Every row comes from one small tree of marks. Brackets hold a mark, then the marks that hang from it, in alphabetical order. Every link used is in the known rows. Which tree was each row made from?
Known rows
{miged {fumume {vali rokeg} vuvur}}: [-21 -10  17   7 -17 -31   3 -10   9  -1  -7  -4 -22 -10  24 -10   7 -16
  24  11   5  21]
{vali rokeg}: [ -8  14  -7   4  -1   1  -6   1  -3   1   9   1 -15  -6 -34   3  -2  20
   7  10 -13 -10]
{vuvur fumume}: [ -1   4 -17  -9   2   5  11   3  10   5  10   5   7   3 -26   5  -9  -1
  -1   6  -3   3]
{fumume {vali rokeg} vuvur}: [-18   0  11   5 -16 -23  -4  -7  10  -1  -2  -7  -7 -10   4 -11  11  -6
  21   9   0   9]
{miged fumume}: [  1   0  -7   3   1   4   4   2  12   0   4   0  -2  -7 -24   9  -3  -6
   5   9   2   2]
{fumume vali}: [ -4   2   0  -2  -6   0  -4  -1  27  -2   5 -13  12 -10 -31   0  13  -1
  11   5   2   0]
{rokeg sogo vali}: [ 10  10 -15 -19  11  28   1  20  -5  11   4  -1  11  -6 -32  -1   7   6
  -3 -11  10 -19]
{miged {fumume vali}}: [ -7  -8   6   0  -8  -8   3  -3  25  -3   1 -11  -3 -10 -11   1   9 -12
  15   7   7  12]
{vuvur {vali fumume {rokeg {sogo keki}}}}: [  2   6  10   7   6  -8  -6   0 -21 -13 -10   2 -20  15   1   6   6  11
 -14   8  -9   6]
{rokeg sogo {vali fumume vuvur}}: [ 15   1  -8  -9   5  31   2   3  -6   4   9   2  35  -3  18  -2 -13  10
 -14 -23   4 -13]
{rokeg {sogo keki} {vali fumume vuvur}}: [ 22  -1  -2  -5  17  26  -3   6 -13   7   1  -1  27   6  26   0  -3   8
 -21 -20   9 -17]
{vali {rokeg {sogo keki}} {vuvur fumume}}: [  6  -5   1   3  13  -5   2   1 -26   7  -8  14 -32  19  22   6  -5   1
 -11  -6  -7  -2]
{fumume {vali vuvur}}: [ -1  -9   4   7  -9   0  -7 -13  30  -7   6 -11  23  -4  -4  -2   4  -3
   9  -6  -2  -1]
{keki sogo}: [  6   9 -10 -11   4   8  -4  14   6 -12  -7  -9  20  -1 -45   1  -7 -10
 -11  12   4 -23]
{miged {fumume vali vuvur}}: [ -8 -14  10   3 -14 -21   7  -5  27  -2  -8  -7   4 -11  14  -6   9 -31
  19   8  15  21]
{rokeg {sogo keki}}: [ 22   7  -6   3  18  10  -4  19  -7   4 -11  -1 -11   3 -34  16  16  -8
 -12   3   9 -14]
{vuvur vali}: [ -5   3  -8   2  -3   1  -3  -6  23 -13   5  -5  14   8 -43   4   5   0
   2   9  -9   4]
{rokeg vali}: [  0  10 -17 -16   6  23  -2   9  10  11  17  -6  25  -9 -35  -5   3  16
   2  -4   3 -20]
{rokeg {vali fumume}}: [  3  12 -13 -15   3  26   1   5   7   7  20  -6  40 -11 -12  -5  -8  22
  -7  -5   2 -14]
{vali {vuvur fumume}}: [  2  -7 -12   0   1   5   8  -9  13   2  10   8  17   9   1   3 -17  -3
  -3  -5  -8   3]

Write each row's tree
[ 19   2  -2 -10  13  13   4  17 -14  12  -8  -1  24  -1  23  -4   6 -11
 -16  -8  21  -9] : {rokeg {sogo keki} {vali {fumume vuvur}}}
[ 14  -9  -8 -17  19  18   8   9 -13  16   1   7   7  17  22  -3  -2  -3
 -15 -21   9 -11] : {rokeg {sogo keki} {vali {vuvur fumume}}}
[ -5  -3  12  -9   5 -18   3   6 -16   8 -12   1 -43   8   9  -1  14  -1
   2   4   3   7] : {vuvur {fumume {vali {rokeg {sogo keki}}}}}
[  3   8   1   7  -4  -5   3   5 -21  -1  -9  10  -7  -7  16   3  -8  -4
  -5   3   1   7] : {vali {fumume vuvur} {rokeg sogo}}
[-22   0   4 -10 -11 -17   5  -7   6   4   8  -1 -20  -1  -3  -8  -1  10
  15   7  -8  12] : {vuvur {fumume {vali rokeg}}}
[ -5  -5  13   8  -8  -6  -8  -7  -3  -5  -6  -1 -18  -2  10  -2   6   3
   9 -10  -6   1] : {fumume {vali {rokeg sogo} vuvur}}
[ -2  -2  10  10   3 -23  -4   2 -16  -8 -21   4 -27  17   4   0  18 -15
  -2  10   0   9] : {fumume {vuvur {vali {rokeg {sogo keki}}}}}
[-22 -10   9  10 -14 -29   5 -15   3 -13  -6   4 -20   8  13  -6  -1 -15
  15  16  -6  26] : {miged {fumume {vuvur {vali rokeg}}}}
[ -4 -18  11   9 -11  -7  -1 -15  28  -7   1  -8   8  -4  16  -2   1 -13
  12  -4   3  12] : {miged {fumume {vali vuvur}}}
[ 11   6   7  10   6 -10  -1   8 -28   2 -15   6 -15   1  24   4   2  -7
 -11   6   6   2] : {vali {fumume vuvur} {rokeg {sogo keki}}}
[  4  15  -2   2   1   8  -2   7 -22  -3  -2   6 -14  -6  -8   8  -7  16
  -8   3  -6  -2] : {vali fumume {rokeg sogo}}
[-12  -3  -6   3  -3  -4   4 -14  -5   2  11  12  -9   9  11  -1 -20  14
   3  -2 -18   3] : {vali rokeg {vuvur fumume}}
[ -8 -15  19   8  -9 -13  -2  -9  -5  -5 -10   1 -35  -2  30  -2   2  -7
  13  -7   0  13] : {miged {fumume {vali {rokeg sogo} vuvur}}}
[ 14   2   8  16  10   4  -8  -1 -27  -3  -7   6 -11   9  25   9  -7  12
 -17  -6  -7  -8] : {vali fumume {rokeg {sogo keki}} vuvur}
[ -3   5   0  13  -6   4  -7 -16  -5  -7  12   4  11  -2  15   2 -21  24
  -4  -2 -18  -3] : {vali fumume rokeg vuvur}
[  2   5 -10 -11  -3  14   6   2   8   7  12  -3  46 -11  12 -11  -8   1
  -2  -4  10  -5] : {rokeg {vali {fumume vuvur}}}
